Each row comes from the steps of one path. Every step used is in the known rows, and no mark comes twice. Write the path behind each row, first mark first.
Known rows
m d: [  2  10 -13  -4  14  11  25  12  17 -21 -15 -19   7 -11   4  -1  -4  11
 -11  -4  20  -7  21  29  14  12   8   0   8  -2  16  -1 -15   8  -7  -3
  -9   3  -2  -3  -3 -22  -5 -14  16   7  25  -7 -13 -16   0  11  12  11
   4   2  -7 -35   6 -12]
j f d q: [ 14   3 -21  -1   8  26  47   8  -1 -32 -12 -15   4   3   0  11  -1  -1
 -21 -32  -4 -10   4  25  12  15  20  -1   4  -1  -3  24 -10  50   1   0
 -23   9   3  -1  -1 -16  -5 -15   6  50  16 -14   8  -4   3  -4   7  15
   9  -8 -11 -35  18  -3]
p q: [-12   0   1  -2  11  28  40  11   7 -21  22  -1   9 -13  24   9 -12  13
   9 -27  -5  -7  36  21   4  18   9   1  -9   4  13  12 -24  20 -12 -11
   4 -18   5   5 -25 -40 -13   1  13   2  22 -13   1 -19   0   3 -11  23
  13  -7  -9 -24   4 -11]
j f: [  7  -5 -11   2  14  29  44   6  10 -25 -11  -8  13  -8   3   4 -12   6
   0 -31  15 -12  13  20  10  11  13  -8   6   6   4   4 -15  29  -2   0
  -6   5  -7 -12  -2 -17  -5 -15  11  27  25 -14   6  -5  -2   2   6   8
   1  -3 -10 -30  16 -17]
m d v e h: [  8  14   1  -2  18  20   7  15  26 -13 -16 -28  -7  -1  12  -2 -11  -3
 -19   4   9  -6  21  21  13   5  13 -16  11 -10   9  15   1  16 -11  -5
  -4  -1 -14 -11 -12 -14  -3 -11  19  -6  20  13 -11  -7   3  12  25  -2
  16   4  13 -35  14   6]
l t p q: [-12 -19   5   8  -5  27  36  -4   6 -29  41 -14  18   5  46  17  -7  15
 -11 -36  10  -2  24  31  -4   8  20 -16 -22  -3   4   8 -31  25   1   0
  -6   2  19 -11 -31 -53 -14  21  10 -15  13 -21  -6 -20   6  20 -11  28
  12   7  18 -16  -4  -6]
l t d z j f: [ -1 -27  -3  16   7  24  36  -2   9 -37   4 -18  13   4  38  10  25  22
 -20 -35  14 -10  16  30  22   2   6 -17 -10   6  -5   5 -19  40  -7  -9
   1  17   9 -18  -7 -35 -14  22   0  -8  17  -8 -25  -6  16  19  -7  14
   2  14  13 -22  -3   4]
m d z: [  6  13 -12   3  16  18  26  10  13 -24 -16 -20   6 -11  10 -14  13  10
 -15   1  10  -6   9  27  21  13  10   0  11   6   7  -3  -7  22  -9  -9
  -5  10  -4  -5  -7 -22  -9 -10   7   3  27   2 -17  -6   6  16  19  14
   6   7  -3 -32   4  -9]
j f d z e: [  6  -6 -18   2  14  31  48   3   5 -33 -22  -9   8  -1   4   2  14   2
 -22 -30  -6 -18   3  20  23  16  22  -4  13   7  -2  19  -5  48  -6  -3
 -20  11   2  -5  -4 -14  -7 -18  -2  38  23  -7  -3   3   3   5   4  14
   8   2  -7 -39  21  -9]
e h: [ 11  10   4  13  19   8  20   5  33  -9   1  -9  12  -8  22  -4 -15  14
   8 -20  20 -19  30   8  12   3   6   0 -20  -4  20   8 -12  -2 -21   0
  -1 -12 -10 -27 -25 -16 -12 -12   5   1  19 -17  -4  -5  10  15 -11  -4
  16  11  -2 -30  11 -16]
t d z: [  1  -6   8  12  23  16  23   3  19 -25  -1  -7   4  -4  30   2  30  23
  -3 -19   1 -15  36  25  23   5   9  -8  -7  11  -8  -3 -18  29 -23 -18
   4   1   0 -10 -19 -33 -27  10  -4  -8  16  -3 -26  -5  21  14  -3  12
   9   7   9 -28   5   0]
m d v: [  6  11  -9  -4  17  19  13  13  14 -20 -20 -28   1  -6   3  -4   0   4
 -23  -3  11  -1  20  24  14  11  16 -10  10  -2   6   8  -8  25  -4  -7
  -4   6 -11   1  -5 -21  -3 -13  14   3  19  11  -8 -12   2   6  21   4
   9   0   8 -34  10   5]
h e v: [ 16  10  -5  -5  20   1  17  -8  27  -2 -17 -11  26  -7  28   3 -17  18
  14 -28  12 -30  32   6  26 -10   6  -2 -37  -8   7  17 -15  22 -24  10
  -5 -14 -19 -11   0 -23  -7  -8  19 -10   6  -8  -4   8  11  22 -11   5
  54  -5  16 -35  27  -8]
f j m d: [ 37   6 -23  -1  15   6  39  11  24 -29  -6  -2   4  -7 -25   5   8  15
 -25 -13   5 -11   0  17  23  29   9  12   8   9 -12   4 -20  39 -17   6
 -17   6   8  -4   3 -10  -2 -12  16  36  26 -14   4   4   3   6  12  24
  20   0 -16 -46  20 -14]
h e: [ 11  10   5  -5  17   5  22 -10  17  -7  -5  -4  31  -8  17  -5 -14  16
   8 -18  16 -29  26   9  23   7  10  -5 -33  -3   8   3 -16  11 -11   6
  -2  -6 -17 -13  -7 -25  -5  -1  18 -15  10 -12  -6  -1  10  19   2  11
  43   3   5 -32  18  -6]
l t: [  6 -11   0   4   3  15  25   0   1 -27  20 -17  27  -6  28  11 -10  11
 -19 -27  17  -3  19  16   6   4  10 -13 -17  -1   9  -6 -21  22  -2   4
  -4  10   0 -21 -17 -30  -8  14  21 -15  13 -20 -12 -12   9  19  -8  14
  10   8  15 -17  -5  -5]
u m d v: [ 17  13 -11  -9  18  15  14  13   9 -21 -29 -20  -3 -13  -7 -13  -3   4
 -15   6  24   4  16  25   6  22  19   1  13  12   4  -5  -4  11  -5  -3
  -2  10 -25 -10 -19 -29  -9 -16  26   2  22  -7  -8   0   5  11  22  11
  15   2  -9 -18   4 -13]
d v: [ 11   3   5   1  17  26   4   8   6 -16  -5 -19   7 -11  10  -3  -5   0
 -19 -16  -5   0  27   4   8   8  18 -17  -7   4  -4   4 -10  39  -7  -8
   7   1 -19  -3 -23 -19  -9  -2  14  -2   7  12   2  -3   9   2  11  -1
  19  -1  18 -25  15   7]
d z j f: [  8  -3 -12  13  16  31  37   6   6 -31 -26  -9   0 -16  10 -23  20  18
  -2 -24  -4 -10   0  15  35  19   0  -9   5  18  -9  -2  -8  46 -12 -12
  10  17  -2 -10  -3 -13 -11   1  -6  22  24   5  -3  10  13  12   8   9
   5   9 -12 -34  16 -12]
z d v e: [ -3   1   0   0  17  23   9  19  14 -21 -25 -18 -16  -2  15  -5   1  -3
 -15  -6 -23 -12  16  17  22   6   0 -15  22 -10  -6  20  -5  34 -15  -2
   2  -3 -21 -10 -12 -16  -8  -4   9   0   4  23  -4  -1  10   9   3   0
   9   1  11 -35  23  13]
j m: [ 30  15 -11   5  18  10  26  10   7 -23 -11  -8   9 -14  -9   4  -9  15
  -6 -11  17  -2  13  14  15  20  -1  11   1  16   2  -5 -18  39 -19   5
  -9   5  -6 -17  -8 -10  -5 -21   6  26  17 -17   4  -4   3  11  14  14
  13   7 -13 -31  19 -25]
f j m d v: [ 40   5 -22  -1  16  11  35  11  19 -28  -8  -7  -1  -5 -24   4  11  11
 -30 -11   2 -10   0  15  22  29  13   8   9   9 -16   8 -15  49 -14   3
 -14   8   2  -2  -1 -10  -1 -12  16  35  23  -6   7   6   3   4  16  20
  24  -1 -11 -46  21  -7]
l t d v: [  0 -22   7  11   8  19  18   0   9 -30  17 -23  16   6  38  20  12  15
 -29 -29  12  -5  30  24   9  -3  14 -23 -15  -1  -4   6 -20  35  -6  -7
   1   8   0 -14 -18 -40 -14  22  10 -22   8  -4 -24 -12  16  15  -6  10
  10   8  28 -18  -5  15]
v d z: [ 17  20   2  10  19  22  25  16   4 -25   4 -14  -3 -21  20   2   2   2
   1  -3 -18 -14  11  11  22   9   4  -8  12   2  -8  -3 -11  34 -19  -5
  -3   8  -4 -32 -26 -12 -26   2   4   4  14   1 -19  20  23  26  11  14
  25  -3  19 -21   5 -14]
l t d q: [  2 -16   2  11   5  16  25   3   5 -33  16 -24  16   7  39  19   7  18
 -23 -27  11  -4  25  33   7  -3   9 -13 -23  -2   0   8 -23  38  -4  -3
  -4   8   6 -11 -16 -40 -13  24   5 -14   7 -13 -21 -18  18  16 -10  18
  13   8  18 -16  -9  14]
u m d: [ 13  15 -14  -8  16   9  22  13  12 -21 -23 -13  -1 -15  -8 -13  -5   9
  -6   5  30  -2  17  27   6  24  15   7  11  13  11 -10 -10   3  -8   0
  -5   9 -19 -14 -16 -30  -9 -16  27   2  27 -20 -11  -3   4  14  14  16
   9   4 -20 -19   1 -25]

Which path is each row?
[  1   7 -17   3  15  18  29  13  15 -27 -28 -19  -3 -14   6 -18  17  17
 -12  -2  10  -7   7  28  32  17   1  -2  13   7   6  -1  -9  24  -9 -10
  -1  14   1  -3   2 -19  -6  -8   3   9  30   7 -17  -4   7  16  18  12
   5   8 -11 -38   9  -8]
m d z j
[ 15   4 -24   5  17  13  28  15  11 -30 -44 -16 -12 -16 -15  -8   8  25
 -12 -12  15  -2   7  24  36  24 -11   0  10  11  -2   8 -16  42 -14  -3
   1  14   0  -4  16  -8   2 -12   1  33  24   5   0  -4   5  10  18   5
   6  10 -20 -45  26  -9]
z j m d v
[  0  -7  19   4  22  22   5   9  23 -18   0 -14  -8   2  31  15   9   8
 -10 -15  -7 -11  46  18  12   0  12 -24  -5  -2  -8  11 -13  30 -22 -18
   6  -8  -9 -11 -23 -27 -20  13  10 -16   9   8 -20  -8  17   9   6  -1
  16   2  26 -30  12  18]
t d v e
[ 18  13 -11   0  19   9  17  18  23 -14 -16 -22  -3 -21  27  24 -18   8
  13 -25 -10 -16  34   9  15 -11   0  -3   0 -10   0  18 -18  33 -33   6
 -10 -10  -7 -21 -11  -9 -22 -10  15  13   7  -4 -10  17  15  26 -12   3
  31 -17  28 -28  19 -16]
e v d
[ 20  15  -2  -3  22  -1  17  -1  26  -3 -16 -14  18 -10  28   9 -18  14
  17 -23   5 -34  29   8  27 -11   6  -4 -28 -13   2  20 -16  25 -26  11
  -9 -12 -16 -21   0 -20 -12  -7  19  -9   5  -6 -10  16  16  29  -5   7
  58  -8  25 -33  27  -7]
h e v d
[ 16   5 -17   1  16  15  25  16  13 -27 -42 -17 -17 -13 -13  -6   2  20
  -8  -6   8  -2   7  22  35  22 -13  -5  14   8  -1   9 -12  40 -18  -3
   2  11  -3  -8  12  -4   2 -10   3  28  24   6   0  -1   5  13  25   3
   9  10 -17 -46  27  -8]
z j m d v e
[  1 -20   5  14  10  18  25  -2   8 -33  19 -18  19   4  43  11  19  19
 -22 -27  12  -9  24  25  15   0  11 -15 -16   4  -2  -2 -21  33 -10  -7
   1  13   6 -19 -18 -39 -18  24   5 -22  13 -11 -29  -8  18  23  -9  17
   7  13  21 -17  -8   5]
l t d z
[ 20   8 -10   2  22  10  27  -3  25  -9 -29 -16  11  -9  27   2  -5  16
  17 -28   2 -35  18  12  38  -8   2  -6 -20  -8  -6  25 -10  38 -25   7
  -5  -4 -13 -20   7 -16 -11  -6   7   3  10   2  -8  24  16  29  -1   7
  54  -6  17 -38  31  -7]
h e v d z j f
[ 10   6 -15   3  13  13  33   6   0 -31 -14  -7   3  -8   5  -3  29  10
 -26 -21 -19 -16   9  10  34  20  11   5  -1   3  -6  13  -9  42 -18  -9
 -15  13  10   0  -9 -10 -17  -1   5  32  16  -7 -13   7  16  12   1  14
  14   3  -5 -40  15  -6]
f d z j
[ 31  21 -20   6  21  13  30  11  10 -27 -24 -18   2  -9 -11  -7   7  15
 -16   2  19   0   2  26  24  21   2  13  16  16   1  -2 -10  43 -16   2
 -11  16  -3 -12   3 -12  -4 -27  -1  25  25  -7  -5  -1   3  14  27  18
  11  11 -16 -35  17 -21]
j m d z
[ -2   5 -17   4  12  14  27  24   6 -29 -25 -22 -13  -3  10  -7   2   8
  -9 -11 -18  -8   8  35  19   9  -6   3   6  -7   0  21 -13  42  -9   2
  -6  -1 -11   2  -4 -23  -5  -6  -6  20   2   9   0 -11  12   7  -8  13
   7  -1 -11 -30  16   8]
z d q
[ 15   4 -25   4  16   8  35  15  12 -31 -42 -13 -10 -18 -15  -6   7  29
  -5 -12  19  -4   5  27  35  25 -16   5   9  12   4   4 -19  34 -17  -1
  -3  13   4  -5  18  -8   1 -12  -1  34  27  -3  -2  -7   4  12  14   9
   2  11 -27 -45  24 -17]
z j m d
[  8  12   1  10  21  24  23  17   8 -29 -11 -13  -5 -21  22  -2   3   5
  -1  -3 -25 -17  10  16  26   9   3 -13  17   3  -5   2  -7  36 -20  -3
  -5   4  -6 -30 -28 -11 -21   2  -9   2  15   8 -21  16  24  29   8  15
  30   3  20 -26  10 -12]
v d z e
[ 22  17  -2   1  23   4  18  -4  25  -4 -16 -15  17 -10  30   2 -11  15
  15 -20   0 -34  25   6  31 -10   5  -3 -26  -9  -2  19 -11  30 -28   9
  -6  -8 -19 -21  -5 -19 -14  -6  12 -11   5  -1 -12  22  18  31  -2   8
  60  -7  25 -32  25  -7]
h e v d z
[ 14  12 -17  -3  18  14  24  12   9 -26 -32 -15  -6 -17  -5 -26  11  15
  -6   6  24  -1   8  28  18  27   9   6  14  18   4 -11  -5  10 -10  -5
   0  18 -17 -13 -14 -28 -11 -11  17   7  30 -11 -13   6  10  18  19  16
   8   8 -22 -22   3 -23]
u m d z j
[ 20  14 -11   6  21  13  17  17  20 -15 -16 -23  -4 -21  30  14  -7   6
  10 -22 -16 -14  27   6  20 -11   1  -3   1  -4  -5  16 -13  43 -35   2
  -7  -5  -6 -23 -15 -10 -25  -9   9  10   8   3 -12  23  19  30  -9   6
  34 -14  29 -27  18 -14]
e v d z
[ 15  11  -7  13  19  26  36  17   5 -31 -14 -14 -12 -20  14  -3   7   9
   3 -11 -17 -16   3  17  31  13  -3 -11  20   4 -14   5 -11  42 -16  -7
  -1  15   1 -30 -12  -8 -22   1  -4  20  20   6 -16  20  21  25  13  13
  18  -2   7 -27  10 -16]
v d z j f
[ 25  14 -24   4  23  13  28  11  18 -28 -39 -22  -1  -9  -7  -4   6  18
 -16  -3  12  -4   4  26  28  14   1  11  15  15   4   9  -6  51 -26   3
 -14   9  -4  -9   4 -10  -1 -31 -11  24  23   1  -6   0   3  21  19  16
  19  11  -9 -42  24 -19]
j m d z e v
[ 18  23  -2   4  13  17  23  25   0 -26   1 -23 -10 -15  14  13 -16   1
   0  -3 -20  -6  14  23   9   8   0  -8   0  -8  -7  10 -15  40 -12   1
 -10   2  -6 -23 -24 -14 -17   3   3  16   5   0  -8   6  24  18  12  17
  31  -9  14 -18   3  -4]
v d q
[ 20   7 -15   6  19  14  24  15  21 -25 -42 -17 -16 -12  -9  -7   1  21
  -6  -8  13  -6   7  22  36  19 -13  -5   9   6   2  15  -9  33 -22  -1
   0   9  -4 -15  10  -4   2 -13  -1  26  24   5  -1   0   6  15  20  -1
  11  14 -17 -46  29  -8]
z j m d v e h
[  2 -11 -24   3  11  21  48   9   8 -33 -33  -7  -5 -11  -4   2  10  18
  -8 -35   5 -15   8  21  33  21  -1  -5   7   3  -1  16 -17  36  -9  -5
  -6  13   8  -2  15 -10  -4  -5   4  48  26  -9   1  -2   3   4  -1   6
  -1   1 -22 -46  25 -11]
z j f d
[  4   5 -21   4  15  22  36  12  13 -30 -34 -20  -4 -10   3 -16  18  15
 -12  -7  12  -7   1  32  31  18   4  -4  17   7   4   3  -7  30  -7 -10
  -2  16   2  -3   9 -19  -4 -11   1  19  32   6 -12  -4   3  13  20  11
  -1   7 -14 -41  11  -9]
m d z j f
[  0 -10  11   8  22  19  11   5  20 -22  -3 -15  -2  -1  26  14  20  17
 -15 -22   1 -10  47  23  13   1  15 -17  -8   4  -9  10 -19  35 -17 -16
   5  -5  -6  -3 -19 -33 -21   8   3  -8   8   7 -19 -11  16   5  -1   2
  13   2  20 -29  11  15]
t d v
[  4  -9 -17   0  12  27  38  11   9 -31 -35 -10 -13  -9  -3   2   7  10
 -12 -29  -6 -13   8  17  33  18   1 -16  11   0  -7  23 -10  42  -9  -6
  -3  11   2  -7   9  -5  -2  -2  10  39  23   2   2   3   5   3  10   1
   6   1 -11 -45  28  -2]
z j f d v e
[ 10  12   2  14  23  22  23  15  18 -27 -10 -14  -7 -19  26  -4   1   7
   2  -3 -21 -20  11  14  28   5   4 -11  13   0  -1   7  -4  30 -24  -3
  -5   1  -7 -35 -32 -10 -20  -2 -11   0  16   8 -22  17  25  32   6  11
  31   7  19 -28  10 -12]
v d z e h
[ 38   8 -23   2  16  10  40  10  21 -30  -7  -4   2  -7 -22  -1  16  13
 -25 -10   0 -13  -7  16  26  31  10  12   9  13 -16   2 -16  47 -17   2
 -15  11   8  -6  -1 -10  -4 -11  12  35  27 -10   3   9   5   8  14  26
  22   2 -16 -45  18 -15]
f j m d z
[  0  -1   2  14  22  25  19   3  23 -25 -20 -10   9 -12  28 -25  12  16
  -5 -12 -10 -15  11  11  29   9  10  -9  -6  12   9   4   1  27 -22  -7
   5  -2 -12 -17 -32 -16 -10  -6 -19  -8  20   7 -13   4  16  24  -5   8
  23  21   4 -35  14  -8]
d z e h
[  2  -4  -6   6  21  26  16   6  18 -26 -27 -15   6 -16  28 -17  10  15
  -4 -18 -18 -13  16  11  26   2   9  -8  -3  13   4   6  -2  45 -27  -6
   3  -3 -12  -7 -25 -14  -9  -5 -12  -4  14  12 -12   8  15  25  -7   9
  28  10  10 -35  18  -7]
d z e v
